Known rows, with every way that one mark hangs from another:
T{U}: -.07  .05 -.08 -.28  .01 -.10 -.06  .22 -.14  .13 -.37 -.09 -.01 -.17 -.02  .09  .30 -.02  .04 -.05  .25 -.22  .12  .30  .18 -.05  .06 -.12 -.07  .00 -.14 -.07 -.21 -.30  .06  .12 -.04 -.08 -.16  .04 -.03 -.16 -.02 -.18 -.05 -.12 -.05  .02  .13
T{N V}: -.21 -.22 -.35  .00  .22 -.26  .33 -.02 -.15  .31 -.04 -.27  .02  .18  .03  .18 -.01 -.32 -.04 -.07 -.22  .08 -.01  .07  .16  .15 -.18  .33 -.03 -.10 -.12 -.07 -.09 -.01 -.14  .14 -.14  .03 -.31 -.02  .11 -.04  .20 -.04 -.07  .07 -.26 -.12  .05
V{T}:  .15 -.13 -.16 -.07 -.08  .17 -.15  .09 -.19  .21 -.10  .03  .02  .08  .07  .01  .24  .09  .00 -.30 -.03 -.10 -.19  .04  .17  .31  .09 -.11 -.15  .04 -.08 -.02 -.10 -.11 -.02  .27 -.10 -.13 -.16 -.03 -.14 -.19  .37 -.39  .17 -.05 -.22 -.28  .40
D{V{T}}:  .37 -.15 -.03 -.24 -.26  .12 -.05  .06  .00 -.01  .05  .03 -.07  .15  .12 -.18  .16  .11  .05 -.01 -.13  .08 -.01 -.10 -.03  .25  .12 -.04 -.35  .01  .01  .04 -.22  .00 -.05  .37 -.27 -.18  .05  .14  .00 -.35  .49 -.44  .43  .08 -.52 -.12  .26
V{T{N}}:  .05 -.19 -.36 -.04  .05 -.02  .01 -.10 -.10  .31  .03  .01  .12  .12  .03  .03  .04 -.16  .10 -.25 -.21  .09 -.20 -.16  .16  .07  .04  .14  .04  .01  .08  .06 -.10 -.07 -.06  .12 -.15  .05 -.10  .24  .02 -.34  .34 -.20 -.03 -.11 -.32 -.12  .15
S{N{D{U}}}:  .02  .09  .07  .02  .06 -.04  .12  .13 -.07  .30 -.03  .19  .05 -.59  .09 -.10 -.07  .14 -.04 -.36  .30 -.16 -.01  .34  .36  .10 -.22 -.37  .08  .28  .04 -.22  .40  .09  .01 -.15 -.11  .04  .15 -.14 -.15  .03 -.46 -.13 -.13 -.10  .10 -.38  .30
U{D{T{N}}}: -.13 -.12  .08  .08  .11  .16  .19 -.16  .29 -.13 -.02  .12  .17  .21 -.24 -.06 -.05 -.28 -.04  .25  .07  .17 -.06 -.24  .03 -.19 -.16  .06  .30  .22 -.01 -.19 -.13 -.13  .06 -.06  .09 -.04 -.18  .14 -.13 -.19  .06  .30 -.12 -.12  .13 -.03 -.18
N{D}:  .02  .02 -.03 -.14  .02  .07  .09  .06 -.22  .44 -.03 -.18  .13 -.24  .08 -.03  .28  .32  .08 -.45  .26 -.29  .05  .36  .41  .27 -.10 -.12  .04  .02  .07  .02  .24 -.03  .11  .15 -.22  .04 -.11 -.17 -.19  .12 -.13 -.18 -.03 -.14  .16 -.08  .21
T{N{S} U{D} V}: -.31  .16 -.14  .01  .24 -.07 -.03  .07 -.10 -.25  .03 -.16  .05  .31 -.23  .30  .03 -.15  .03  .17 -.16 -.08  .24  .03 -.22 -.04  .07  .10 -.09 -.14 -.21 -.01 -.35 -.42  .16 -.11  .36  .10 -.01 -.03  .17 -.08 -.01  .16  .15  .06  .06  .34 -.24
D{T}:  .06 -.02  .04 -.10 -.10  .20  .10 -.13  .03  .08 -.20 -.01 -.08  .01 -.01 -.22  .17 -.06 -.20  .03  .24  .09 -.08  .10  .13 -.01 -.08 -.16  .17  .15 -.08 -.16  .18 -.03  .03  .13 -.10 -.02 -.27  .00 -.27  .07  .16 -.07 -.17 -.25  .01 -.25  .11
N{D S}:  .02  .30 -.09 -.34 -.07  .10  .04 -.12 -.33  .35  .08 -.16  .12 -.26  .15 -.19  .48  .10 -.04 -.44  .18 -.24  .32  .74  .25  .36 -.03 -.23 -.10 -.15  .07  .18  .26 -.20  .20  .09 -.14  .16  .08 -.25 -.21  .32 -.26 -.21  .11  .00  .33 -.15  .35
D{U{T{N{S}}} V}:  .25  .18 -.05 -.28 -.10 -.16 -.17 -.21  .49 -.47 -.02  .37 -.25 -.10  .20 -.33 -.15 -.27 -.06  .05 -.07  .25  .06  .01 -.21 -.14  .15  .30 -.17 -.03  .16 -.03  .09  .18  .04  .10 -.10 -.10  .12 -.05  .15  .14 -.06 -.04  .18  .02  .19  .06 -.12
T{N{D S}}: -.13  .28 -.29 -.17  .01 -.06  .09 -.25 -.10  .44  .19 -.11  .14 -.23  .14 -.10  .24 -.18  .13 -.53  .01 -.06  .25  .58  .31  .33 -.12  .00 -.03 -.11  .19  .29  .21 -.02  .13 -.04 -.17  .34  .08 -.20 -.08  .11 -.38 -.02 -.08 -.01  .31  .02  .26
U{D{T{N{S} V}}}: -.13  .12  .03  .06  .06  .20  .17 -.25  .07 -.36  .32 -.12 -.04  .50 -.13  .12 -.03 -.23 -.25  .43 -.20  .16  .09 -.03 -.28  .12 -.08  .10 -.03 -.02 -.11 -.07 -.08 -.12  .19 -.07  .27  .05 -.07 -.08 -.05  .18  .07  .33  .10  .03  .10 -.02 -.25
V{T{N{D{U} S}}}:  .07  .13  .06  .15  .02  .09 -.46 -.05 -.22  .10  .22  .12  .17 -.17  .13 -.08 -.14  .05  .09 -.39 -.08 -.05 -.24 -.03  .04  .21  .12 -.15  .01 -.13  .18  .19  .07  .17 -.09 -.12 -.05  .23  .39 -.16  .10  .02 -.25 -.01  .06  .20  .23  .05  .09
V{T{N U}}: -.02 -.20 -.19  .04  .24 -.11 -.20  .12 -.17  .10 -.21  .04  .17 -.01 -.05  .21  .05 -.04  .23 -.19 -.12  .01 -.10 -.24  .00 -.02  .28 -.01  .09  .00 -.03  .09 -.29 -.10  .02  .06  .01 -.06 -.06  .31  .08 -.47  .17 -.13 -.09 -.05 -.21  .20  .02
D{T{N{S} U} V}: -.10  .16 -.02 -.09 -.09  .06 -.13 -.19  .22 -.27 -.03  .04 -.11  .08  .14 -.24  .17 -.23  .14  .42 -.16  .29  .36 -.01 -.25 -.42  .17  .13  .00  .05 -.12  .34 -.21  .11  .03 -.05 -.05  .09  .20  .31  .14 -.11 -.21  .16 -.07  .17  .03  .20 -.14
N{D{T}}:  .03 -.08  .11 -.03 -.10  .33  .11  .03 -.04  .24 -.02 -.10  .08 -.08  .03 -.12  .21  .22 -.02 -.16  .33 -.14 -.06  .14  .13  .06 -.11 -.19  .17  .15  .05  .03  .31 -.03 -.01 -.09 -.04  .07 -.02 -.14 -.29  .06 -.04  .02 -.15 -.18  .31 -.20  .18
U{D T{V}}:  .05 -.18  .08 -.13  .07 -.07  .26  .17  .00 -.27 -.08  .01  .01  .23 -.24  .39 -.08  .08 -.19  .11  .20 -.28 -.05 -.10 -.13  .31 -.02  .08 -.09  .03 -.05 -.31 -.03 -.42  .12  .00  .42 -.33 -.30 -.17 -.05 -.04  .59 -.09  .28 -.17 -.01  .19 -.06

Rows:
 .30  .02  .50  .06 -.37  .34 -.11  .26  .23 -.18  .02  .25 -.11 -.21  .06 -.33 -.10  .48  .02  .22  .23  .06 -.16 -.23 -.05 -.19 -.08 -.23  .00  .20  .07  .02  .12  .34 -.16  .07 -.22 -.06  .34 -.12  .06  .26 -.19  .09  .08  .12  .07 -.10 -.10
N{D{T U V}}
 .29  .32  .28 -.30 -.14  .00 -.04  .04  .08 -.20  .05  .19  .03 -.49  .07 -.15  .10  .28 -.07 -.45  .40 -.33  .08  .28  .02  .27  .10 -.18  .05 -.06  .10  .03  .43  .01  .14 -.11  .09 -.03  .27 -.47 -.04  .44 -.36 -.09  .07 -.04  .59  .10  .02
N{D{U{T}} S}
-.14 -.26  .02  .17  .24  .03 -.13  .06 -.03 -.14 -.08  .10  .26  .18 -.28  .40 -.13  .07  .23  .05 -.13 -.14  .04 -.46 -.07 -.15  .26 -.04  .16  .09 -.05  .05 -.50 -.29  .13 -.08  .26 -.14  .03  .34  .14 -.53  .29  .08  .03 -.04 -.02  .45 -.28
V{T{N U{D}}}
 .04  .09  .03 -.08 -.11  .31  .05 -.37  .43 -.46  .23  .13 -.10  .30 -.15 -.16  .10 -.34  .00  .54 -.15  .36  .36 -.04 -.20 -.13 -.08  .14  .00  .12 -.01 -.06 -.19  .00  .22  .03 -.07  .03  .13  .18  .04  .02  .01  .24  .16  .07  .17  .11 -.22
U{D{T{N{S}} V}}
-.29 -.19 -.07  .27  .34 -.30  .04  .26 -.33  .28 -.02 -.31  .27  .04 -.04  .48 -.03  .22  .31 -.24 -.08 -.18 -.01 -.19  .05 -.09  .03  .08 -.04 -.23  .02  .22 -.08  .09 -.19 -.22  .11  .13 -.15  .02  .21 -.07 -.12  .12 -.19 -.01 -.04  .35 -.27
T{N{D} U V}
 .00  .12  .03  .21 -.07  .05 -.06 -.09  .14 -.29  .08  .00 -.20  .13 -.07 -.35 -.21 -.32 -.22  .29 -.07  .26 -.14 -.09 -.33 -.11 -.08  .14  .04 -.04 -.07 -.15  .11  .05 -.06 -.09  .03  .01 -.02 -.22  .12  .40 -.29  .25 -.02  .09  .03 -.39 -.13
D{T{N{S} V} U}
-.26 -.23  .01  .23  .21 -.12  .13  .10 -.11 -.06 -.26 -.17  .02  .26 -.14  .31 -.16 -.13 -.05  .28 -.15  .09 -.19 -.39 -.15 -.41  .04  .11  .06 -.07 -.10 -.05 -.13  .05 -.07 -.10  .18  .01 -.25  .24  .07 -.06  .11  .23 -.25  .01 -.24  .11 -.37
D{T{N U V}}
-.04 -.24  .18  .27 -.03 -.12 -.11  .16  .19 -.15 -.10  .01 -.14  .06 -.07 -.06 -.37 -.10 -.17  .37 -.04  .29 -.43 -.50 -.15 -.38 -.10  .22  .13  .11  .00 -.19  .03  .17 -.22 -.05 -.04  .05 -.09 -.12  .08  .20  .04  .26 -.18  .05 -.17 -.23 -.18
D{T{N V} U}
 .34 -.05  .22  .20 -.26  .11 -.11  .08 -.07  .09  .09  .28 -.10 -.38  .17 -.17 -.11  .52  .12  .03  .03  .00 -.25 -.09  .14  .24  .07 -.38 -.14  .17  .13  .01  .17  .31 -.07  .07 -.09 -.23  .37  .17  .04 -.23  .01 -.37  .12  .08 -.20 -.22  .28
S{N{D{U V{T}}}}
 .07  .34  .13 -.21 -.10  .22 -.20  .12 -.07  .06  .03  .11  .05 -.39  .08 -.25  .19  .27 -.03 -.26  .32 -.23  .05  .54  .21  .16 -.11 -.34 -.16 -.06  .07  .00  .29 -.02  .08  .11 -.19  .16  .33 -.31 -.09  .44 -.51 -.04  .13  .13  .28 -.22  .19
N{D{U} S}
-.16 -.21 -.12  .18  .02 -.14  .31 -.08  .06  .13 -.03 -.22 -.03  .24 -.05  .02 -.17 -.25 -.15  .11 -.14  .24 -.23 -.13 -.12 -.21 -.22  .29  .07  .01 -.05 -.02  .01  .08 -.17 -.07  .01 -.02 -.36 -.02 -.07 -.03  .15  .13 -.21 -.05 -.20 -.25 -.18
D{T{N V}}
 .02 -.11  .05  .07 -.05  .13  .13 -.14  .54 -.29  .08  .21 -.02  .23 -.10 -.11 -.13 -.17  .06  .50 -.16  .40  .13 -.32 -.10 -.35 -.08  .22  .11  .30  .00 -.17 -.30 -.02  .02  .00 -.04 -.15  .02  .27  .09 -.23  .28  .33  .07  .09 -.01  .20 -.39
U{D{T{N} V}}
 .19  .08  .14 -.04 -.01 -.26  .09  .00  .19  .02 -.15  .37 -.04 -.68  .06 -.04 -.13  .23 -.12 -.38  .47 -.19 -.10  .24  .34  .01 -.03 -.35  .25  .15  .14 -.25  .52  .09 -.02 -.16  .07 -.06  .14 -.19 -.16 -.03 -.33 -.17 -.19 -.26  .34 -.16  .17
S{N{D{U{T}}}}
-.20  .11 -.06  .01  .10  .26  .13 -.33  .26 -.18  .14  .09  .11  .14 -.18 -.20  .03 -.28 -.15  .16  .07  .12  .19  .10 -.14 -.15 -.11  .00  .21  .20 -.02 -.11  .02 -.30  .20 -.10  .12  .14 -.04  .03 -.08  .10 -.08  .23  .00  .03  .35 -.01 -.19
U{D{T{N{S}}}}
-.06  .00 -.07 -.08  .03 -.15 -.03  .22  .08  .24  .02 -.12  .13 -.10  .12  .13  .04  .15  .45 -.02 -.10 -.05  .27 -.07  .06 -.28  .06  .17 -.01 -.06  .12  .36 -.28  .17 -.14  .00 -.16  .08  .22  .22  .19 -.25 -.17  .01 -.10  .13 -.13  .56 -.15
T{N{D{V}} U}
-.17 -.22  .02  .21  .16  .04  .12  .05  .06 -.20  .09 -.12  .02  .48 -.20  .19 -.27 -.16 -.11  .42 -.11  .25 -.12 -.45 -.16 -.09 -.22  .20  .19  .14 -.11 -.17 -.18 -.12 -.04 -.09  .25 -.08 -.25  .06  .00  .01  .32  .31 -.06 -.02 -.17  .02 -.29
U{D{T{N V}}}
-.30 -.14 -.19  .02  .27 -.36  .05  .21 -.10  .20 -.20 -.35  .03  .16 -.05  .46 -.15 -.21  .05  .05 -.18 -.04 -.01 -.09 -.08 -.18 -.02  .22 -.04 -.13 -.12  .10 -.30 -.06 -.12 -.03  .04  .09 -.20  .07  .17 -.17  .02  .05 -.13 -.01 -.29  .26 -.18
T{N U V}
 .23  .17  .18 -.11 -.28  .23 -.29  .14 -.40 -.02  .22 -.10  .06 -.09  .04  .00  .34  .46  .35 -.03 -.12 -.28  .19  .07 -.16  .29  .37 -.29 -.27 -.31 -.01  .54 -.20  .09  .07  .00  .09  .02  .43  .07  .09 -.03 -.08 -.25  .30  .15 -.03  .24  .13
N{D{V{T{U}}} S}
-.01 -.18 -.28 -.18  .19 -.39  .30  .02  .16  .07 -.07 -.16  .03  .20  .06  .28 -.24 -.23 -.10 -.20 -.13  .03 -.03 -.14 -.06  .08 -.02  .43 -.03 -.16  .05 -.12  .12 -.07 -.08 -.05  .19 -.05 -.46 -.10  .10 -.08  .43 -.07 -.04 -.20 -.16  .16 -.03
U{T{N V}}
-.25  .17 -.08  .01  .20 -.19  .04  .01 -.40  .20  .10 -.32  .12 -.02 -.01  .36  .11  .06  .16 -.20 -.16 -.25  .16  .17 -.06  .18  .01  .02 -.12 -.34 -.01  .40 -.05  .02 -.02 -.16  .15  .34  .09 -.17  .20  .15 -.30  .09 -.09  .02  .06  .30 -.18
T{N{D S} U V}
-.19  .09 -.37 -.09  .16 -.18  .17 -.09 -.12  .25  .10 -.23 -.05  .19  .10 -.02  .16 -.40 -.18 -.17 -.28  .11  .17  .34 -.02  .20 -.05  .30 -.17 -.28 -.02  .09  .09 -.10 -.04  .07 -.14  .13 -.20 -.14  .09 -.01 -.05 -.04  .07 -.10 -.02 -.23  .22
T{N{S} V}
-.01  .19 -.06 -.06  .02 -.27 -.09 -.05  .14 -.30 -.01  .18 -.11 -.03  .02  .02 -.32 -.21 -.21 -.08 -.07  .04 -.01  .00 -.30  .07  .07  .29 -.14 -.25  .02 -.09  .16  .04 -.04 -.06  .10 -.07 -.18 -.31  .17  .26  .03  .00  .06 -.06  .19  .02 -.06
D{U{T{N{S} V}}}
 .41 -.13  .20 -.02 -.41  .18 -.28  .14  .11 -.33  .03  .26 -.18 -.02  .15 -.33 -.07  .26  .03  .22 -.03  .10 -.23 -.29 -.09  .06  .19 -.05 -.22  .07 -.01 -.08 -.26  .17 -.14  .36 -.28 -.33  .28  .18  .12 -.10  .24 -.31  .38  .11 -.42 -.13  .20
D{U V{T}}
 .10  .00  .28  .10 -.16  .12  .16  .00 -.04  .10 -.09  .03 -.13 -.24  .05 -.08  .11  .36  .17  .33  .18  .01  .18  .07  .09 -.28  .12 -.33  .13  .23 -.01  .12  .08  .26 -.01 -.18  .07 -.11  .19  .32 -.12 -.21 -.30 -.07 -.22  .07 -.01  .04 -.01
S{N{D{T{U} V}}}
 .07 -.06  .33  .41 -.16  .12  .06  .06 -.06  .00  .02  .06 -.06 -.25 -.03 -.10 -.33  .38 -.24  .19  .21 -.06 -.26 -.02  .10 -.11 -.14 -.34  .22  .22 -.01 -.34  .45  .11 -.17 -.18  .11 -.06  .09 -.20 -.16  .26 -.18  .06 -.20  .01  .01 -.45  .06
S{N{D{T{V} U}}}
